Known rows, with every step that occurs:
reru > gura: [-0.548 -0.307 -0.281  0.751 -1.093  2.999 -0.410  2.497 -0.839 -1.773
 -3.049 -2.229  1.226  2.542 -4.107  2.776 -0.442 -1.729 -1.418  1.490]
tenib > reru > bisuno > gubo > gura > tufik: [ 1.278  0.120 -1.289 -1.038  1.401  0.842 -4.387  1.767  1.789  3.517
 -0.238 -2.406 -2.204  0.868  0.262 -1.145  0.562 -1.777  2.583  4.651]
simoke > bisuno > tufik > tenib: [-1.205  0.598 -2.380 -4.040 -1.373  0.639  4.238 -7.486 -1.404 -1.932
  0.604 -0.717  1.499 -1.584 -4.215  1.997  1.769 -3.004 -3.315  1.691]
tufik > bisuno: [-0.063  1.661 -1.481 -1.116  1.124 -0.829  7.396  0.970  1.023 -0.840
 -0.449 -1.863 -0.343  1.822 -0.019  2.765  3.335 -0.219 -2.737  1.554]
bisuno > tufik > tenib > reru > gura > gubo: [-0.948 -2.677 -7.727 -4.085 -3.655 -0.692 -1.896 -2.562 -0.012  0.529
 -0.129 -2.218  0.218 -2.853 -5.553 -0.975 -0.301 -0.301  1.460  2.454]
tufik > bisuno > gubo > gura: [-0.380  1.400 -1.496 -0.094  2.055 -0.936  4.546  0.925  0.896  0.237
 -0.440 -3.226 -3.270  2.776  1.059  0.974  4.092  0.369 -0.910  3.973]
reru > gura > tufik > tenib: [ 0.127 -1.043 -4.714 -1.211 -1.801  4.254 -2.644  1.508  0.355 -1.783
  0.886 -1.101  3.019  0.438 -1.600 -0.242 -0.134 -2.006  0.231  4.308]
tenib > reru > gura > tufik: [ 1.678 -2.817 -3.022 -0.507 -2.251  1.272 -3.523  2.770 -0.162  0.892
 -0.493 -2.248  0.399  0.404 -3.841 -0.979 -0.835 -2.466  2.029  1.552]
tenib > reru > gura > tufik > bisuno > gubo: [ 0.881 -2.213 -4.486 -1.848 -1.595  0.605 -0.682  3.134  1.141  1.885
  0.725 -3.822 -1.011 -0.029 -2.493 -0.456  0.431 -0.668  1.818  3.066]
simoke > bisuno > tufik > tenib > reru: [-0.957 -0.976 -3.533 -4.231 -1.686 -0.253  3.383 -7.316 -1.315 -0.715
  0.956 -1.249  1.280 -2.332 -4.937  1.447  1.614 -3.061 -1.963  0.927]
bisuno > simoke: [ 0.634  3.022  1.027 -0.295  1.274 -0.086  0.042 -0.571  0.788 -2.377
 -1.428 -0.641 -1.618  1.811 -0.735  0.191 -0.365 -1.655 -3.467  1.446]
gura > gubo > tenib > reru > bisuno: [-0.026  1.671  0.830 -2.670  0.318 -2.992 -1.239  0.400 -2.289  2.947
 -4.001 -0.811 -1.181  0.880 -0.131  1.432 -0.934 -0.428  3.222  2.509]
tufik > bisuno > simoke: [ 0.089  2.930 -0.186 -1.236  2.025 -1.010  6.556  0.337  0.604 -1.682
 -0.019 -1.714 -1.192  1.869  0.304  1.856  2.331  0.114 -4.314  2.583]
tufik > tenib > reru: [-1.221 -1.674 -8.644 -1.652 -0.122 -0.395  0.510 -1.384  2.874  0.214
  1.351 -1.257  1.659 -1.572 -0.123  0.719  1.590 -1.404  1.348 -0.104]
tufik > tenib > reru > gura > gubo: [-2.419 -2.483 -9.099 -1.867 -1.806  0.711 -0.521  0.892  0.359  1.162
 -0.232 -2.461  1.265 -1.816 -1.127  1.108  0.752 -0.903  2.424  1.900]
simoke > bisuno > tufik: [ 0.108  1.180  1.361 -3.115 -1.487  0.094  4.019 -6.032 -2.329 -1.749
 -1.212 -1.013 -0.031 -0.168 -5.457  1.848  1.092 -3.330 -3.672  1.132]
reru > bisuno > gubo > gura > tufik: [ 0.457  3.380  1.482 -0.709  2.788  3.207 -3.605  1.519  1.855  1.622
 -0.794 -1.761 -1.689  2.633  2.095 -0.042  0.916 -1.516  0.120  7.273]
gura > tufik > tenib > reru: [ 1.502 -1.154 -7.673 -2.761 -1.086  0.533 -2.274 -0.640  2.957  0.121
  3.501 -0.006  1.435 -1.730  1.358 -3.152  1.024 -2.407  2.176  2.982]
bisuno > tufik > tenib > reru > gura: [-0.490 -3.180 -7.160 -3.314 -2.767 -0.020 -2.138 -3.504  1.069 -0.648
  0.696 -1.869  1.418 -2.165 -6.608 -0.244 -0.141 -0.587  0.470  1.079]
gubo > tenib > reru: [ 1.534 -0.704  0.910 -0.834  1.039 -3.936 -2.147 -2.401 -1.137  0.127
 -2.412 -0.050  1.082  2.288 -3.224  1.588 -0.914 -1.302  2.559 -2.122]
tufik > tenib > reru > bisuno: [-1.789 -0.269 -6.978 -2.176  1.289  1.332  0.271 -0.701  3.157  1.368
  1.241 -1.292  2.705 -1.385  0.612  2.320  1.331 -1.171  0.684  1.808]
gubo > tenib: [ 1.144  1.529  2.763 -0.676  1.736 -2.529 -0.719 -2.814 -1.200 -1.920
 -2.905  0.697  1.814  3.467 -2.090  2.366 -0.676 -1.194  0.553 -0.839]
bisuno > gubo > tenib: [ 0.032  2.793 -0.312 -2.020  1.578 -2.009 -1.559 -1.582  2.066 -0.416
 -1.678 -1.917 -1.408  2.447 -0.383  1.506 -0.394  0.302  0.915  1.372]
gubo > gura: [ 1.112 -0.545  1.898  3.286  1.380  0.133 -2.244 -0.617 -2.218 -1.333
 -3.191 -0.247 -1.436  4.222 -1.294 -0.925  2.133 -3.340  0.342  1.856]

Rows:
[ 1.916 -2.002  0.666 -1.499  0.075 -2.305 -1.298 -0.568 -2.533  0.247
 -0.925 -0.865  2.370  2.222 -3.737  1.270 -0.764 -0.638  2.693  0.518] : gubo > tenib > reru > gura > tufik > bisuno
[-1.403  0.479 -1.332 -0.508 -2.436  2.040 -0.027  3.773 -2.525  0.029
 -4.319 -2.707 -0.913  1.425 -2.606  1.636 -0.622 -1.161  0.152  3.491] : reru > gura > gubo
[-0.527 -2.206 -3.426 -0.718 -2.596 -0.075 -1.357  3.522 -1.550  2.185
 -3.264 -3.359 -1.472  0.034 -3.712  0.714 -0.595 -1.464  2.391  1.297] : tenib > reru > gura > gubo
[ 2.163 -2.095  1.012 -0.869 -0.326 -1.776 -4.803 -0.769 -2.425 -0.078
 -1.718 -0.337  2.384  2.176 -4.348  0.549 -2.043 -1.611  3.303 -0.125] : gubo > tenib > reru > gura > tufik
[-0.690  4.769  2.330 -2.497  3.533  1.051 -1.412 -0.013  2.502  1.166
 -1.964 -1.669  0.540  2.538  0.687  4.052 -0.574  0.338 -0.420  4.030] : reru > bisuno > gubo > tenib
[ 1.128 -0.172 -6.414 -3.086  0.049  1.931 -2.364 -0.010  3.203  0.994
  3.382 -0.017  2.216 -1.559  1.991 -1.848  0.756 -2.170  1.673  4.498] : gura > tufik > tenib > reru > bisuno
[ 1.221  0.610 -5.473 -3.294  0.563  1.682 -3.068 -0.572  2.858  0.502
  3.647  0.204  1.418 -1.547  2.150 -2.367  0.134 -1.942  0.663  5.068] : gura > tufik > tenib > reru > bisuno > simoke
[ 1.440 -2.814 -3.614 -1.129 -1.738  0.731 -0.214  2.968 -0.572  1.129
  0.237 -2.649  0.348  0.353 -3.376 -0.238  0.392 -1.522  1.403  2.197] : tenib > reru > gura > tufik > bisuno
[ 1.530 -0.028  2.433 -2.616  1.288 -2.882 -3.183 -3.504 -1.112  0.959
 -2.117  0.011  1.911  1.502 -4.896  2.164 -1.691 -0.618  1.729  0.017] : gubo > tenib > reru > bisuno > tufik
[ 1.970 -2.855 -3.682  1.195  0.380  0.395 -5.026 -1.250 -0.842 -0.117
  1.156  0.417 -0.185  1.383  0.850 -4.449  2.150 -3.684  3.373  3.973] : gubo > gura > tufik > tenib > reru
[-0.004  2.360  0.706 -2.108 -0.307 -3.075  0.006 -0.395 -2.494  0.462
 -4.233 -0.223 -1.493  1.711  0.152  0.719 -0.450 -0.578  2.009  2.114] : gura > gubo > tenib
[ 0.723 -0.979 -5.509 -0.758  0.510  0.113 -5.143 -0.406  2.237  1.219
  1.605 -2.169 -3.082  0.603  1.767 -3.959  1.846 -1.704  3.450  4.995] : bisuno > gubo > gura > tufik > tenib > reru
[ 1.716 -1.207 -2.489  1.267  0.792  1.309 -4.305 -1.458 -0.898 -1.402
  0.710  0.965  0.283  2.134  1.422 -4.002  2.427 -3.572  1.990  4.785] : gubo > gura > tufik > tenib
[ 1.127 -0.345 -1.187 -0.972 -1.365  3.018  1.295  3.265 -0.951 -1.172
  0.136 -1.984  1.462  1.845 -2.037  0.675  0.809 -1.329 -1.070  4.553] : reru > gura > tufik > bisuno
[-1.437  3.214 -0.089 -2.430  0.366  1.131  4.759 -2.942  0.379 -0.356
 -0.877 -2.827 -1.884  0.548 -0.562  2.847  1.909 -2.607 -2.803  2.208] : simoke > bisuno > gubo
[-1.022  2.140 -2.319 -3.638  0.963  2.444 -0.329 -2.660  2.384 -0.123
  0.105 -0.651  2.265 -0.627 -2.401  2.399  0.302 -0.564 -2.250  4.193] : reru > bisuno > tufik > tenib
[-0.611  0.125 -1.825 -2.317  1.128 -2.211  3.580  0.814  0.574  0.998
 -0.525 -3.881 -0.509  1.919 -1.737  3.215  1.440  1.773  0.566  1.873] : tufik > bisuno > gubo > tenib > reru > gura
[-1.841 -2.880 -8.383 -1.159 -0.788  1.375 -0.643 -0.038  1.515  0.032
  0.602 -2.167  2.607 -1.081 -2.147  1.778  0.798 -1.327  1.392  0.459] : tufik > tenib > reru > gura
[-1.662  0.411 -6.084 -2.321  1.848  1.143 -0.474 -0.942  2.742  0.957
  1.580 -1.184  1.965 -1.352  0.679  1.874  0.699 -0.931 -0.294  2.321] : tufik > tenib > reru > bisuno > simoke
[ 0.776 -0.350 -1.120 -2.599 -0.081 -0.129 -1.654 -0.660  1.346  2.173
 -1.194 -1.817 -0.310 -0.558 -4.444  1.122 -0.416 -1.297  0.177  1.407] : tenib > reru > bisuno > tufik
[ 0.291  1.789  1.447 -0.999  0.611  1.400  0.882 -3.201 -1.885 -0.225
 -0.260 -1.869 -2.469  1.642  0.253 -0.585  2.324 -3.975 -0.906  4.675] : simoke > bisuno > gubo > gura > tufik
[-0.711  1.795  1.108 -3.065  0.914 -1.645  2.453 -4.737 -1.352  0.591
 -1.240 -2.302 -0.639  0.858 -2.030  3.031  0.683 -2.162 -0.168  0.485] : simoke > bisuno > gubo > tenib > reru
[ 0.367  2.831  1.662 -2.763  0.745  1.952 -0.838 -1.509  1.385  0.079
 -1.685 -0.892  0.662  0.790 -3.685  2.273 -0.335 -0.894 -2.711  3.813] : reru > bisuno > tufik
[ 2.810 -0.543  0.956  1.500  1.116  0.098 -0.542  0.073 -2.178 -0.817
 -0.034  0.072 -1.337  3.505  0.905 -3.259  3.311 -2.871  0.706  5.119] : gubo > gura > tufik > bisuno
[ 1.608  0.952 -1.332  0.134  0.759  0.689 -4.562  0.492  1.708  0.101
 -0.176 -1.885 -4.072  2.558  1.525 -3.676  1.487 -1.945  1.705  5.468] : bisuno > gubo > gura > tufik
[-0.993  1.928  1.705 -0.443  1.065  1.108  2.236 -3.370 -2.028 -0.313
 -1.593 -2.434 -2.486  2.098 -0.727  1.513  2.557 -3.499 -1.642  3.023] : simoke > bisuno > gubo > gura
[-1.380 -1.829 -3.152 -3.655 -2.379  1.209  2.615 -6.159 -2.430 -0.901
  0.313 -2.030  2.177 -2.037 -6.620  2.283  0.830 -2.953 -1.862  1.277] : simoke > bisuno > tufik > tenib > reru > gura
[ 0.076 -2.776 -2.593  0.348 -1.550  0.725 -1.553  2.399 -0.534  0.798
 -2.221 -3.000  0.240  0.914 -5.016  1.677 -0.613 -1.921  1.212 -0.431] : tenib > reru > gura
